What can hang from each mark:
zusu: fogaf gipet
galaz: baga buneb koni
nipen: fogaf
somu: redom
dami: loni
girovad: baga loni nipen
baga: dami fogaf gipet redom
koni: fogaf
fogaf: koni roka
gipet: somu

Every row comes from one small tree of marks. The marks that hang from a mark follow it in brackets, in alphabetical order. Every link used is in the known rows. Which tree was each row made from?
Known rows:
girovad(loni nipen): 0.208,0.248,-2.322,0.913,-1.252,0.511,0.562,-0.392,-0.087,0.838,-1.249,0.265,1.306,-0.100,0.836,0.391,-0.677,-0.820,-0.702,-0.435,0.204,-0.418,-0.336,-0.705,2.734
zusu(fogaf(koni roka)): 0.314,0.342,0.758,-0.817,1.058,1.550,-0.011,1.136,0.684,0.690,0.333,0.741,1.427,-0.325,-1.656,0.696,-0.960,-0.592,-0.038,-1.041,0.271,-0.959,1.258,-0.186,1.110
girovad(baga(dami)): 0.340,-0.809,-1.153,0.117,-0.532,0.075,-0.355,0.245,0.481,0.457,-2.351,0.273,0.243,-0.367,1.485,0.454,0.295,-0.166,-0.088,-0.142,-0.067,-0.232,-1.335,0.248,-0.030
zusu(fogaf(roka)): 0.233,0.280,0.746,-0.666,0.492,0.825,0.120,0.614,0.468,0.381,-0.003,0.464,1.052,-0.279,-2.037,0.473,0.600,-0.643,0.070,-0.680,0.599,-0.500,0.809,0.075,0.169
galaz(koni): -0.243,-0.002,0.167,0.555,0.848,-0.098,-0.276,0.903,0.181,-0.408,0.109,-0.400,-0.059,0.239,0.415,0.064,0.552,-0.211,0.279,-0.031,-0.288,-0.549,0.243,0.078,-0.356
baga(dami(loni) gipet(somu) redom): 0.959,0.540,-4.212,0.201,0.433,-0.802,-0.830,0.401,1.755,0.189,-1.994,-1.237,0.544,-0.531,2.754,0.192,1.296,2.978,0.021,-0.455,-1.191,0.758,-1.297,0.170,-0.306
zusu(fogaf(koni) gipet(somu(redom))): -0.496,-0.431,1.528,0.308,0.464,1.251,-0.186,0.584,1.563,2.221,-1.245,-1.097,1.964,-0.328,-0.425,0.000,1.830,0.014,0.576,-1.081,0.812,-0.367,2.109,1.261,0.445
zusu(fogaf(koni roka) gipet(somu(redom))): 0.161,0.013,1.369,-0.355,0.956,1.254,-0.024,0.842,1.293,2.089,-1.000,-0.076,2.270,-0.223,-1.121,0.559,2.120,-0.825,0.479,-1.448,1.109,-0.408,2.321,1.022,0.777
galaz(baga(dami redom) buneb koni(fogaf(roka))): 0.592,0.270,1.187,1.586,1.648,0.606,-1.830,1.328,1.613,-0.599,-1.706,1.650,-0.101,1.466,1.956,0.937,-0.261,-0.273,-0.111,-0.228,-2.137,-0.968,-1.333,0.296,-1.430
galaz(baga(dami gipet) buneb): 0.241,-0.368,1.890,1.104,0.334,-0.587,-1.215,-0.036,1.190,-1.029,-0.601,-0.576,-0.727,0.075,2.657,1.424,-0.282,1.103,-0.148,0.195,-1.769,-0.977,-2.094,-0.017,-1.010
girovad(baga(dami gipet(somu)) loni nipen): 1.036,-0.534,-4.577,0.753,-1.465,-0.183,-0.561,-0.366,1.373,1.025,-4.084,-1.436,1.521,-1.207,2.414,0.923,-0.749,0.412,-0.903,-1.030,-0.304,-0.412,-2.055,-0.218,2.871
zusu(fogaf): -0.368,-0.176,0.940,-0.070,-0.020,0.774,-0.037,0.334,0.699,0.548,-0.265,-0.598,0.809,-0.369,-1.258,-0.086,0.239,0.165,0.186,-0.284,0.254,-0.372,0.580,0.329,-0.048
galaz(baga(dami fogaf redom) koni): 0.349,-0.582,-0.907,1.261,1.202,-0.478,-0.746,1.515,0.241,-0.795,-1.857,0.193,-0.123,0.811,3.450,0.343,-0.355,2.266,0.662,0.796,-1.860,-0.260,-1.277,0.262,-2.696
girovad(baga(dami gipet redom) loni nipen): 1.030,-0.421,-5.585,1.447,-1.231,-0.190,0.012,0.069,0.792,0.758,-4.417,0.141,1.531,-0.202,3.511,1.284,-0.973,1.162,-0.290,-0.740,-1.501,-0.358,-2.164,-0.464,2.669
girovad(baga(dami fogaf(koni) gipet) loni): 1.074,-0.727,-4.668,0.539,-0.106,0.676,-0.108,1.005,1.165,0.752,-2.645,-1.094,0.855,-1.311,3.090,2.066,-1.944,1.395,0.088,-0.252,-0.999,-0.714,-1.452,-0.455,0.975
zusu(fogaf(koni roka) gipet(somu)): 0.234,0.153,0.127,-0.786,1.221,2.118,-0.357,0.961,1.590,1.561,-0.504,-0.282,1.787,-0.724,-2.107,0.228,0.608,-0.455,0.418,-1.104,1.126,-0.821,2.300,0.642,0.845
galaz(koni(fogaf)): -0.306,0.297,-0.103,0.739,1.047,0.565,-0.930,0.555,1.248,0.374,-0.540,-0.702,0.082,0.220,-0.107,0.016,0.221,-0.695,0.016,-0.067,-0.692,-0.425,0.050,0.314,-0.487
girovad(baga(dami fogaf(koni roka)) loni): 1.472,-0.347,-4.081,-0.143,0.008,1.274,0.353,1.409,0.405,1.033,-2.361,1.133,1.262,-0.788,1.860,1.929,-1.603,-0.537,-0.222,-0.517,0.182,-0.713,-0.855,-0.570,1.102
somu(redom): -0.108,-0.086,1.167,0.417,-0.282,-0.808,0.301,-0.069,-0.200,0.498,-0.583,0.267,0.460,0.385,0.956,0.366,1.524,-0.409,0.076,-0.383,0.035,0.433,0.034,0.387,-0.090
girovad(baga(fogaf redom)): 0.438,-0.644,-3.173,0.451,-0.200,-0.054,0.367,0.903,0.117,-0.044,-2.083,0.568,-0.869,0.102,1.065,0.230,-1.348,1.061,0.356,0.004,-0.517,0.319,-0.966,0.250,-0.918
girovad(baga nipen(fogaf(roka))): 0.899,-0.245,-1.531,-0.028,-0.657,1.182,-0.171,-0.252,0.522,-0.001,-1.908,2.224,0.224,-0.305,-0.955,0.685,-0.914,-2.691,-1.777,-1.100,0.882,-0.560,-0.334,-0.292,2.765
girovad(baga(gipet)): 0.008,-0.240,-1.673,0.068,-0.228,-0.301,-0.150,-0.046,0.749,-0.166,-1.781,-0.629,-0.611,-0.756,0.533,0.793,-0.521,0.149,-0.066,-0.430,-0.502,-0.431,-1.082,0.055,0.562
koni(fogaf): -0.110,0.256,-0.190,0.190,0.161,0.714,-0.618,-0.342,1.018,0.744,-0.588,-0.359,0.206,-0.048,-0.509,-0.091,-0.423,-0.442,-0.217,-0.065,-0.383,0.136,-0.147,0.237,-0.186
nipen(fogaf(koni roka)): 0.952,0.257,-0.095,-0.664,1.061,1.756,-0.589,0.569,0.555,-0.244,0.196,1.840,0.648,-0.050,-0.916,0.672,-1.392,-1.358,-1.176,-0.782,0.195,-0.423,1.320,-0.352,1.747
girovad(baga(gipet) nipen(fogaf)): 0.458,-0.592,-2.227,0.645,-0.707,0.569,-0.534,-0.624,1.217,-0.249,-2.249,0.002,-0.243,-0.741,0.314,0.824,-1.151,-0.844,-1.455,-0.814,-0.342,-0.611,-0.911,-0.170,2.633
baga(gipet(somu)): 0.495,0.018,-1.131,-0.276,0.365,-0.709,-0.785,-0.220,0.997,-0.231,-0.536,-1.900,0.074,-0.734,0.091,0.090,-0.234,1.282,-0.117,-0.450,-0.501,0.197,-0.310,0.221,0.251
girovad(baga(dami fogaf gipet redom) loni nipen): 1.443,-0.778,-6.588,1.572,-1.013,-0.358,0.352,0.512,0.774,0.629,-3.921,-0.580,0.956,-0.493,3.769,1.696,-1.366,2.041,-0.039,-0.309,-1.496,-0.152,-2.394,-0.493,1.424

Which tree is each row?
0.833,-0.371,-5.476,0.998,-0.847,-0.108,0.595,0.740,0.980,0.828,-2.970,0.642,-0.148,-0.331,3.370,0.701,0.111,1.222,-0.300,-0.323,-0.406,0.195,-2.328,-0.293,0.055  girovad(baga(dami(loni) fogaf redom) nipen)
0.222,-0.885,1.797,1.772,0.981,-0.131,-0.913,1.489,0.849,-1.274,0.013,-0.566,-1.205,0.494,2.824,1.181,0.001,0.726,0.251,0.704,-1.272,-1.218,-1.621,0.210,-2.773  galaz(baga(dami fogaf) buneb koni)
0.528,-0.406,-4.190,0.661,-1.046,0.050,0.591,0.395,0.985,0.908,-2.035,-0.127,-0.271,-0.934,2.601,0.993,0.653,0.229,-0.571,-0.227,0.459,-0.195,-2.306,-0.384,0.254  girovad(baga(dami(loni) fogaf) nipen)
0.801,-0.086,-5.261,1.302,-0.680,1.761,-0.448,0.226,1.359,0.442,-3.846,1.235,1.089,-0.215,1.865,0.860,-3.519,-0.006,-1.503,-1.331,-1.267,-0.788,-0.433,-0.684,4.680  girovad(baga(gipet redom) loni nipen(fogaf(koni)))
0.795,-0.321,-1.034,0.136,0.860,-1.023,-0.164,0.644,0.997,0.459,-0.165,-2.088,0.383,-0.520,1.730,1.127,-0.443,1.767,0.129,-0.805,-0.782,0.438,-0.096,0.367,-0.272  baga(fogaf(koni) gipet(somu(redom)))
1.208,-0.771,-2.624,0.617,0.447,-0.403,0.023,0.932,0.133,-0.028,-1.019,-0.148,0.313,0.367,2.424,0.656,0.129,2.594,0.703,0.588,-1.194,0.650,-1.020,0.219,-1.804  baga(dami fogaf redom)
0.969,-0.261,-2.728,-0.185,0.159,0.818,0.747,0.916,0.177,0.550,-0.930,1.332,0.119,-0.379,0.427,1.449,-2.384,-1.187,-0.705,-1.042,0.315,-0.866,-0.642,-0.741,1.721  girovad(baga(fogaf(koni roka)) nipen)
-0.361,0.419,0.725,2.084,1.495,0.124,-1.863,0.821,2.135,-1.022,-1.319,-0.318,-1.280,1.107,1.831,0.664,-1.318,0.916,0.102,-0.167,-2.869,-1.045,-1.323,0.300,-1.141  galaz(baga(gipet redom) buneb koni(fogaf))
-0.105,1.045,-0.067,0.581,1.608,0.650,-1.198,0.874,0.843,-0.250,-1.977,1.773,0.246,1.230,0.492,0.013,-1.015,-0.442,-0.124,-0.274,-1.511,-0.446,-0.302,0.161,-0.768  galaz(baga(redom) koni(fogaf(roka)))
0.515,0.118,1.681,0.350,1.149,0.919,-0.273,1.238,0.498,-0.891,1.099,1.470,-1.090,0.379,0.700,1.461,-2.507,-0.488,-0.392,-0.261,-0.596,-1.240,-0.512,-0.492,-0.850  galaz(baga(fogaf(koni roka)) buneb)
-0.148,0.102,-0.148,1.303,1.213,0.401,-1.780,0.715,1.320,0.150,-2.924,0.513,0.556,1.062,2.639,-0.153,-0.414,1.045,0.095,0.261,-2.171,-0.302,-1.197,0.481,-1.511  galaz(baga(dami redom) koni(fogaf))
0.979,0.477,-1.330,0.843,0.644,0.010,-0.229,1.304,0.939,-0.762,-0.666,1.788,-0.945,0.561,2.908,1.356,0.364,1.074,-0.121,0.122,-0.918,-0.327,-1.943,-0.272,-2.138  galaz(baga(dami(loni) fogaf(roka) redom) buneb)
0.538,-0.351,0.343,1.746,1.369,-0.905,-2.128,1.158,1.823,-1.432,-1.846,-0.990,-0.472,0.723,3.332,0.569,-0.344,2.253,0.174,-0.256,-2.532,-0.850,-1.769,0.488,-1.313  galaz(baga(dami gipet(somu) redom) buneb koni)
0.787,-0.833,-3.917,0.508,-0.485,1.210,0.119,1.191,0.641,1.091,-2.621,0.049,0.972,-0.891,2.599,1.299,-1.835,0.362,-0.119,-0.189,-0.191,-0.665,-1.109,-0.330,0.837  girovad(baga(dami fogaf(koni)) loni)
1.078,-0.322,0.289,1.488,1.648,-0.238,-0.842,2.135,0.519,-1.482,-0.546,1.315,-0.712,1.215,2.794,1.477,-0.221,0.882,0.452,0.257,-1.750,-0.943,-1.385,0.018,-2.571  galaz(baga(dami fogaf(roka) redom) buneb koni)
-0.605,0.266,2.006,1.702,1.330,0.233,-1.858,0.429,2.171,-0.960,-0.397,-0.977,-1.355,0.392,1.105,1.002,-0.795,-0.128,-0.254,-0.095,-2.091,-1.458,-1.368,0.242,-1.003  galaz(baga(gipet) buneb koni(fogaf))
0.130,-0.340,0.847,1.400,1.322,-0.744,-1.384,1.160,1.640,-1.672,0.168,-2.104,-1.865,-0.152,1.456,0.852,-0.947,1.389,-0.027,0.041,-1.395,-1.081,-1.263,0.320,-2.034  galaz(baga(fogaf gipet(somu)) buneb koni)
1.578,0.708,-4.237,-0.226,1.345,0.550,0.350,1.835,0.740,0.434,-0.489,1.414,0.657,-0.034,2.509,1.339,-0.069,1.636,0.219,-0.305,-0.662,0.219,-0.469,-0.547,-0.632  baga(dami(loni) fogaf(koni roka) redom)
0.656,-0.298,-5.454,1.247,-0.899,1.175,0.846,1.077,0.278,1.124,-3.020,1.138,0.775,0.046,2.291,0.744,-3.540,0.483,-0.466,-0.807,-0.621,-0.546,-0.826,-0.734,2.577  girovad(baga(fogaf(koni) redom) loni nipen)
1.016,0.039,-2.771,0.282,0.154,-1.608,-0.185,0.414,1.535,0.627,-1.157,-2.394,0.304,-1.155,3.143,1.266,2.899,2.281,0.098,-0.358,-0.296,0.988,-1.486,0.438,-1.480  baga(dami(loni) fogaf gipet(somu(redom)))
0.448,0.346,-2.489,-0.179,0.957,-0.019,-1.057,0.649,2.031,0.155,-1.271,-1.659,-0.009,-1.302,3.261,0.800,-1.195,2.689,-0.476,-0.110,-1.047,-0.224,-1.605,-0.230,-0.974  galaz(baga(dami(loni) fogaf(koni) gipet(somu)))
0.276,0.107,-3.821,0.399,-0.475,0.079,-0.099,0.753,1.007,0.643,-3.302,1.125,-0.022,-0.173,2.699,0.045,0.833,0.846,-0.023,-0.363,-0.386,0.191,-1.645,0.077,-0.042  girovad(baga(dami(loni) redom))
0.776,0.220,0.930,0.367,1.538,0.325,-0.454,1.078,0.956,-1.223,1.060,0.430,-1.230,-0.010,1.193,2.258,-2.658,0.460,-0.243,-0.360,-1.387,-1.299,-0.917,-0.627,-0.692  galaz(baga(fogaf(koni roka) gipet) buneb)
-0.586,-0.325,0.663,0.133,0.797,2.313,0.040,0.739,1.302,1.576,-0.210,-0.491,1.300,-0.451,-0.963,0.278,0.513,0.185,0.871,-0.318,0.458,-1.069,2.024,0.554,0.466  zusu(fogaf(koni) gipet)
0.390,0.066,-4.075,0.554,-0.818,-0.394,0.057,-0.168,1.547,0.701,-2.476,-0.529,0.142,-1.121,2.843,1.324,1.018,0.394,-0.683,-0.752,-0.339,-0.546,-2.374,-0.503,1.655  girovad(baga(dami(loni) gipet) nipen)
-0.863,0.186,2.752,1.680,0.952,0.845,-1.660,0.551,1.732,-0.507,-0.430,0.138,-1.256,0.816,0.540,0.203,-0.789,-1.205,-0.450,-0.030,-1.213,-1.378,-0.956,0.327,-1.225  galaz(baga buneb koni(fogaf))
-0.021,-0.020,-0.296,0.096,1.089,0.121,-0.382,0.463,0.696,-0.550,-0.103,-0.758,-0.588,-0.420,1.835,1.133,-2.866,1.844,-0.058,0.208,-1.508,-0.646,-0.714,-0.421,-0.782  galaz(baga(fogaf(koni) gipet))
0.773,-0.311,-4.294,0.776,-1.477,0.990,-0.851,-0.705,1.699,0.366,-3.634,-0.654,0.734,-1.319,0.293,0.351,-1.825,-0.897,-2.028,-1.313,0.221,-0.456,-0.838,-0.188,4.053  girovad(baga(gipet(somu)) loni nipen(fogaf))
1.340,-0.780,-1.240,0.250,0.897,-1.189,-0.506,0.755,1.226,0.641,-0.884,-2.374,1.057,-0.651,3.030,1.509,0.283,2.392,0.176,-0.557,-1.149,0.505,-0.715,0.443,-0.687  baga(dami fogaf(koni) gipet(somu(redom)))
-0.417,-0.428,0.337,0.002,0.114,1.343,-0.374,0.120,1.574,1.376,-0.939,-1.676,1.117,-0.810,-1.736,-0.582,1.755,0.275,0.659,-0.342,1.097,-0.315,1.619,1.180,-0.313  zusu(fogaf gipet(somu))
1.318,-0.882,-1.271,0.415,0.305,-1.885,-0.451,0.222,0.928,0.392,-1.271,-2.603,0.653,-0.697,2.660,1.430,1.839,2.312,0.335,-0.134,-0.832,0.916,-1.209,0.693,-1.574  baga(dami fogaf gipet(somu(redom)))
0.923,0.190,-3.280,0.267,-0.773,2.460,-0.033,0.247,0.766,0.789,-2.615,2.644,1.435,-0.460,-0.109,1.079,-2.860,-2.934,-2.095,-1.573,0.700,-1.153,0.224,-0.896,4.927  girovad(baga loni nipen(fogaf(koni roka)))
-0.163,0.080,0.287,0.988,1.386,-0.013,-1.942,0.171,1.893,-0.172,-2.153,-1.340,0.360,-0.089,2.392,0.905,-0.013,0.912,-0.009,0.297,-2.165,-0.791,-1.588,0.281,-1.249  galaz(baga(dami gipet) koni(fogaf))
-0.105,-0.049,0.302,1.643,0.832,0.045,-0.763,1.561,1.479,-0.918,0.069,-0.278,-1.450,0.017,3.338,1.075,1.184,0.677,-0.034,0.540,-0.756,-1.171,-1.867,-0.068,-2.662  galaz(baga(dami(loni) fogaf) buneb koni)
1.047,-0.230,-6.276,1.083,-0.458,-0.690,0.386,0.626,1.439,0.432,-2.896,-0.537,-0.242,-0.732,3.872,1.507,0.181,2.280,-0.123,-0.388,-1.200,0.067,-2.671,-0.411,0.198  girovad(baga(dami(loni) fogaf gipet redom) nipen)
0.897,0.130,-3.240,0.396,-1.345,1.688,0.065,-0.286,0.470,0.519,-2.979,2.328,0.995,-0.523,-0.474,0.860,-1.374,-2.980,-1.995,-1.187,0.996,-0.776,-0.287,-0.603,4.110  girovad(baga loni nipen(fogaf(roka)))
0.019,0.016,-0.790,0.429,0.904,0.554,-0.211,0.996,0.131,-0.248,-0.882,1.096,-0.312,0.682,2.092,0.099,-3.390,1.882,0.084,0.183,-1.515,-0.223,-0.403,-0.218,-1.048  galaz(baga(fogaf(koni) redom))
